In the rows, zero is written as 128.
Known rows, with every way that one mark hangs from another:
j761(j81 j373(j307(j346))): [146 132 151 155 123 166 166 167 143 103 137 158 119 127 113  86 128 144
 150 182 119 100 111 108 119 136 131 162 126 138 146 115  89  88]
j369(j95 j307): [130  52 140 150 133 157 124  97 179 124 137 161 127 135  92 135 147 103
 129  59 167  75 143 120 158 129 125 131 108  87 133 129 114 117]
j95(j307 j369): [138  94 119 122 122 128 133  99 167 143 129 187 137 141 109 164 100 118
 109  90 134  81 142 119 178 109 177 124 138  92 159 119 133  82]
j346(j307(j95(j369)) j779): [138  82 106 121 115  99 129  60 159 147 118 176 122 139 118 118 130 188
 128 163 106 119 127 113 160 112 153  52  78 188 129 142 127 111]
j337(j94(j487)): [113 102 126 119 163 144  98 127 151 119 160 155 175 135 116 119 147  73
 130 161 123 115 100 124 154  92 133 146 122 130  87 139 137 142]
j761(j81(j775) j105 j373(j307(j95))): [174 106 108 170  93 159 205 177 139  96 122 152 118 143 144 101 119 159
 161 161 117 120 115 125 139 198  81 179 110 159 131 127  93  96]
j346(j307 j779): [135 116 115 125 122 109 135  74 149 149 122 173 134 144 108 110 149 166
  94 176 101  75 109  85 149 119 139  56  75 197 133 141 111 100]
j373(j307(j95)): [140  78 129 138 138 142 100 177 161 131 143 171 134 122 113 132 152 148
 134 152 129  99 115 121 141  91 127 132 106 124 138 115 113 117]
j94(j337 j487): [122  99 131 128 136 153 105 120 154 113 173 135 142 168 121 109 110  80
 188 136 140  86 113 103 143 100 137 130  88 121 119 179 135 106]
j95(j307(j346) j369): [148  99 145 130 125 129 124  91 161 131 127 190 129 119 102 167  97 137
 137 102 133  79 139 115 184 112 178 119 151  95 163  93 136  92]
j105(j761(j81)): [154 127 154 156 125 144 137  86 166 104 154 168 138 120 122 182 129 157
 128 140 115 101 109 122 124 113 127 155 103 146 127 153 107  98]
j307(j95 j346(j779)): [155  80 185 140 139 121 105  65 149 125 125 160 121 110 104 132 148 192
 172 174 121  95 112 135 159  90 116  98 106 163 115 120 124 150]
j81(j775(j105 j761(j373))): [152 119 186 117 155 138 131 104 123 119 114 147 145 138 132 174 136 105
 134 128 121 141 145 103 168 143  99 142 139 119 140 150  96 127]
j487(j94(j307(j95(j369) j346(j779)) j337)): [151  94  71 112 103 128 102  99 164 116 127 170 128 144 131 127 107 126
 182 135 127 100 112 143 146 152 143 101  76 133 125 147 175  89]
j95(j369(j307)): [127  77 123 133 130 146 127  94 180 120 126 189 131 142 109 141 106 124
 124  74 149  89 138 126 168 111 159 125 114 106 155 119 136  88]
j105(j761(j373(j307(j346)))): [126  96 151 170 119 140 117 129 158 106 159 170 120 117 113 142 135 142
 156 166 121  86 111  90 110 137 152 145 124 133 139 125 106  89]
j32(j94(j307(j95(j369) j346(j779)) j337)): [151  95  79 129 126 140 107  75 147 128  88 153 116 203 125 110  70 164
 171 152 129 100 121 137 123 132 154 106  95 179 134 124 148 118]
j775(j105 j373(j307) j761(j81)): [153 158 177  85 149 144  98 166 117 157 119 120 154 125 121 210 124 148
 100 142 109 197 151 102 111 146 126 160 143 104 142 159  79 109]
j81(j373 j775(j761)): [162  94 182 127 129 169  45 108 145 100 102 172 143 135 135 205 147 119
 117 108 116  99 150  89 186 107  71 140 125 126 137 131 123 109]
j94(j307 j337 j487): [128 107  85 109 124 161 103 144 161  96 171 136 135 179 127 102  73  91
 201 159 160  86 105  97 118 151 143 124  82 123 116 179 143 100]
j487(j94(j307(j346) j337)): [144 118  81 122 114 149 105 119 164 109 138 167 142 137 121 124 122  86
 163 137 127  75  98 120 140 154 133 119  80 124 135 136 164  80]
j373(j307(j95(j369) j346(j779))): [157  80 143 134 123 123  96 154 151 128 128 182 117 119 113 133 127 196
 157 156 120 107 125 122 153  94 146 106 119 136 145  95 123 115]
j337(j94(j307(j95(j369) j346) j487)): [127  84 103 107 148 143  85 128 161  96 154 163 154 121 121 124 101 114
 189 180 145 149 104 139 149 129 149 133 129 125  85 119 158 156]
j81(j775(j105 j373)): [178 105 164 108 143 126  94 113 126 146 107 161 171 129 124 178 139 124
 126 114 114 147 130  90 178 121  72 138 122 108 142 148 109 148]
j32(j337): [127 106 161 130 129 138 112 101 155 134 158 151 126 170  91 113 145 107
 103 102 130  82  95 116 130  70 135 135 122 139 114 130 102  90]
j81(j373(j307)): [133  76 143 148 109 162  51 171 159 118 117 176 132 138 116 143 145 132
  92 132 112  70 127  87 145 100 108 138 103 122 145 112 121  94]
j307(j95 j346): [149  72 189 148 148 141 103  78 161 112 136 164 127  94  99 141 147 159
 183 162 128 111 115 135 162  86 117 120 115 136 126 107 127 151]
j337(j94): [121 106 143 133 165 142 114 117 152 126 130 173 177 126 107 130 147  93
  92 153 115 110 106 142 161  96 134 142 105 133  94 127 133 145]
j775(j81 j373(j307) j761): [120 159 178  78 162 177  61 170 158 160 141 150 144 139 126 191 134 124
 109 140 109 210 153  91 137 115 131 142 160 113 139 157 100  76]
j761(j81(j775) j105 j373(j307(j95 j346))): [181 108 127 175  93 161 199 170 135  86 120 155 113 125 137 104 117 174
 184 172 117 118 113 122 143 200  81 175 121 161 134 107  96 104]
j307(j95(j369) j346): [150  63 178 140 138 136 106  74 167 111 128 180 119 101 106 147 117 164
 184 142 127 138 134 142 174  83 144 116 123 120 141 101 140 138]
j775(j105 j761(j373)): [108 121 202 116 161 137 141  91 131 136 123 122 134 142 114 159 130  94
 111 151 118 156 149 113 127 154 149 139 136 117 133 162  92 116]

Rows:
[144 105 149 120 125 114  73 152 134 159 135 147 159 118 118 200 130 153
 112 134 110 157 127  84 108 142 130 147 122 104 140 154  99 122]	j775(j105(j761) j373(j307))
[126  91 109 113 154 147  83 131 156  95 159 153 159 117 117 121 119 110
 188 194 147 132  92 134 141 131 133 135 124 134  77 123 150 165]	j337(j94(j307(j95 j346) j487))
[129  83  46 112 129 152  98 101 159 124 125 136 124 217 139 103  71 107
 193 143 142 116 118 122 115 124 154 129 106 157 130 149 152 108]	j32(j94(j307(j95(j369)) j337 j487))
[137 130 189 141 111 135  58 134 152 122 124 162 127 135 143 195 122 187
 118 124  96 166 132 101 142 151 111 128 127 144 125 148 110 114]	j775(j81(j373(j307(j346(j779)))) j105(j761))
[121 117 119 116 137 140 103 127 151 120 152 155 149 171  96 108 123 100
 100 126 141 102  81 137 122 108 144 141 119 142  78 126 121 115]	j32(j337(j94(j307)))
[152 117 153 135 131 122 122  86 145 142 127 169 133 122  95 152 137 158
 127 137 131  33 113 107 166 119 143 108 134 135 135 110 117 109]	j95(j307(j346(j779)))
[136  89  66 107 120 139 105 111 177 126 140 170 141 126 129 134 155  91
 139 145 124  97  97 131 139 136 117 125  95 127 128 134 155  92]	j487(j94(j307(j95)))
[172 136 165 122 114 110  90 142 120 148 125 142 147 110 120 198 121 205
 132 153 103 158 122  92 104 153 121 144 125 129 134 147  91 126]	j775(j105(j761(j81)) j373(j307(j346(j779))))
[132 129 174 114 142 142 155 141 132 124 123 125 121 137 132 165 106 140
 132 146 120 196 159 137 120 161 157 157 142 112 139 156  87 105]	j775(j105 j761(j81 j373(j307(j95(j369)))))
[146  90  74 116 108 141 100 107 172 107 134 172 131 133 128 132 107 105
 188 128 131 110 113 142 148 148 143 115  82 116 133 137 177  89]	j487(j94(j307(j95(j369) j346) j337))
[135 115  70 131 137 160 118 102 152 131  99 149 136 214 122 106  86 109
 129 145 128  76 111 118 114 132 144 127  87 168 141 135 134 101]	j32(j94(j307 j337))
[145  63 162 152 126 143 119  78 163 121 128 161 116 126  86 130 145 147
 149  81 162  62 138 115 161 136 124 110 114 111 127 114 114 127]	j369(j95 j307(j346(j779)))
[126 104 118 106 130 126  81 115 142 115 169 136 134 167 103  98 126 128
 161 149 148 110  74 134 119 108 140 128 131 160  57 131 127 134]	j32(j337(j94(j307(j95 j346(j779)) j487)))
[188 119 167 140 113 156 109 117 136  99  98 163 149 135 140 173 129 150
 115 109 109 119 129 114 175 125  57 161 105 134 135 141 107 130]	j761(j81(j373 j775(j105)))
[149 107 133 177  95 162 204 160 144  97 130 142 103 127 122  87 113 168
 165 189 115 119 110 129 114 197 116 171 113 161 130 111  96  94]	j761(j81 j105 j373(j307(j95 j346)))
[167 100 143 174  80 170 133 152 152  91 113 154 115 124 127 147 116 186
 129 151 104 104 120 125 135 171  86 165  96 160 129 105 114 101]	j761(j81(j373(j307(j95 j346))) j105)
[147  82  99 106 110 137  90 112 155  92 156 139 111 166 131 107  53 158
 252 168 161 117 118 121 131 151 157  98  90 136 107 166 160 122]	j94(j307(j95(j369) j346(j779)) j337 j487)
[139  93  60 115 114 144 105 117 171 118 139 160 142 145 132 125 128  86
 165 130 133  93 103 141 136 150 126 121  66 122 119 161 166  90]	j487(j94(j307(j95) j337))
[114  96 104 107 136 138  86 130 154 115 177 135 142 170 106 103 127  95
 150 134 152 122  77 137 117 103 140 144 129 141  62 139 128 128]	j32(j337(j94(j307(j95) j487)))
[130  80  83 111 124 155  96 135 165  96 170 128 130 167 132 107  78 110
 231 163 169 109 108 120 120 147 136 123  78 125 100 186 149 123]	j94(j307(j95) j337 j487)
[199 107 164 148 108 154  89 160 132  91 101 165 139 112 140 176 132 185
 150 124 115 127 129 117 169 127  57 161 115 131 138 115 105 140]	j761(j81(j373(j307(j95 j346)) j775(j105)))
[153  80 164 140 123 127 124  86 152 146 133 160 123 129  90 149 142 131
 126 107 137  72 142 109 168 121 141 110 132 100 132 119 112 120]	j369(j95(j307(j346(j779))))
[149  75 167 145 129 141 122  96 159 137 140 162 126 118  87 154 141 109
 133  99 141  81 144 109 170 119 142 124 137  82 140 111 113 121]	j369(j95(j307(j346)))
[140 159 194 118 143 137 155 136 113 127 119 120 123 137 122 155 121 159
 124 171 111 154 142 117 113 169 144 145 141 140 134 147  75 106]	j775(j105 j761(j81 j373(j307(j346(j779)))))
[138  91 115 127 123 104 126  65 154 148 123 165 128 133 113 114 155 184
 126 180 109  96 112 109 151 113 131  55  72 200 118 147 115 123]	j346(j307(j95) j779)
[125 141 188 131 145 133 121  93 166 131 146 159 144 136 137 188 121 139
 119 117 107 188 126 123 147 139 126 137 124 132 125 169 108 120]	j775(j81 j105(j761))
[192 115 122 167  77 171 139 174 141  89 104 170 132 144 145 157 118 167
 109 124 102  90 123 105 160 174  55 173  99 157 141 112 110  90]	j761(j81(j373(j307) j775) j105)
[149 117 131 135 128 162 114 124 155  92 131 160 130 147 107 117  70 136
 181 161 150  78 109 116 133 159 145 113  74 128 130 138 141 113]	j94(j307(j346) j337)
